(in the rows, 128 means zero)
Known rows, with every step that occurs
p -> f -> w -> k: [103 146 148 118 159 159 121 153  93 121  91 137 147 138  67 136 141  99
 126 118 112]
k -> w: [148 103 142 147 109 138 124 115 155 150 179 133 132  71 125  99 138 144
 144 167 184]
p -> f -> w -> k -> c: [ 84 115 166 123 170 143 104 174  81 152 151 159 125 153 115 157 145 104
 143 133 101]
p -> f: [162 108 157 128 146 143  99 122 162 115 135 105 156  88  98 102 157 113
 131 158 100]
w -> k -> c -> f: [141 128 111 130 134 124 110 153  88 153 151 109  92 115 149 129 125 154
 121 204 108]
p -> f -> c -> k -> w: [ 35 103 159 202 126 144 125 114 112 148 183 125 161 106 150 142 139 123
 135 140 143]
f -> c -> k -> p: [114 142 107 187 100 120 154  73 132  92 203 100 171 117 176  95 109 151
 126 105 209]
c -> k: [138 126 120 150  91 151 107  90 144 104 142 107 178  84 120  89 165 146
 153 153 162]
u -> w -> k -> p -> f -> c: [ 76 180 122 176 162 118 155 151 129 135 107 163 131 155 159 134  84 102
  98  95 102]
w -> k -> c -> f -> p -> u: [151  87 113  86 121 114  95 155  78 162 142  93  81 158 149 152 136 150
 134 133  80]
w -> k: [142 162  82 122 105 145 101 143 118 139 114 133 154  88  87  84 136 145
 159 152 140]
u -> w -> k -> c -> f -> p: [157 110 150 116 138 133 133 171  66 147  97 153  49 136 172 138  87 134
  84 171 117]
f -> p -> u -> w -> k: [137 123 115  76 102 128 121 149 126 149  54 165 114 143 108 135 129 117
 135  77  96]
f -> w: [169 100 147 102 121 159 170 102 125  70 144 157 135  97  84 125 124 115
 118 128 210]
u -> w -> k -> p -> f: [122 190 156 151 161 119 111 150 164 152  76 112 137 156 140 102 117 117
 118 117  75]
u -> w -> k: [120 170 101 118 120 138 137 152 125 135  62 183 128 101 104 107 119 123
 131 145 128]
w -> k -> c: [121 130  99 129 117 126  84 155  99 162 180 157 132  99 137 108 137 147
 162 167 130]
k -> p -> f -> c: [132 125 138 172 150 115 145 105 159  93 203 104 153 128 155 113 111 117
 108 105 149]
c -> f -> w -> k -> p: [165 174 135 125 147 134 168 121 106  91 115  70  95 175 124 121  82 138
  86 124 186]

Rows
[143 165  81 113 116  92  92 117 173 150 137  81 154 159 121 107 139 142
 172  79 106]
w -> k -> p -> u
[142 152 126  95 147 114 155 113 131  99  98  62 108 202 117 162 107 130
 108  82 134]
c -> f -> w -> k -> p -> u
[107 152  95  89 122 120 127 143 155 146  57 182 131 131 100 157 141 111
 147 105  72]
p -> u -> w -> k
[ 77 125 120 161 119  90 178  76 176  90 144 149 149 156 182 169 115 111
 121  58 140]
f -> c -> k -> p -> u -> w
[125 141 146 144 113  94 133  74 208 115 113 104 150 162 163 139 147 123
 139  79 109]
c -> k -> p -> u -> w
[209  67 137  82 121 133 131 105 135  93 119  72  99 127 118 134 137 134
 106 119 116]
c -> f -> p -> u
[103 113 152 173  86 146 103  93 141 160 174 108 161  81 137 102 157 155
 162 165 176]
c -> k -> w
[123 149 108 106 121 161 148 137  88 116 113 168 141 118  74 118 120 120
 138 121 182]
f -> w -> k
[152 117 122  79 131 133 141 148 112 135  21 128  76 153 124 156 113 121
  94 108  80]
c -> f -> p -> u -> w -> k
[ 59 105 121 191  89 147 155  97 110 135 205 154 155  80 156 128 125 143
 142 145 214]
f -> c -> k -> w
[189  34 150  90 120 113 118 121 114 122 176  90  78 140 159 157 139 142
 111 133 105]
k -> c -> f -> p -> u
[141 185 127 148 143 118  76 140 156 157 129  63 157 146 126  75 139 137
 144 117  91]
w -> k -> p -> f
[148  96 184 114 161 163 148 120 135  87 128 135 146 118  81 140 143  89
 105 126 133]
p -> f -> w
[122 135 131 126 161 131 143 167  96 147  91 163  66 123 163 155  99 127
  97 198  95]
u -> w -> k -> c -> f
[ 89 113 111 101 131  95 109 161 144 168 115 203 115 144 144 179 139 112
 156 121  63]
p -> u -> w -> k -> c
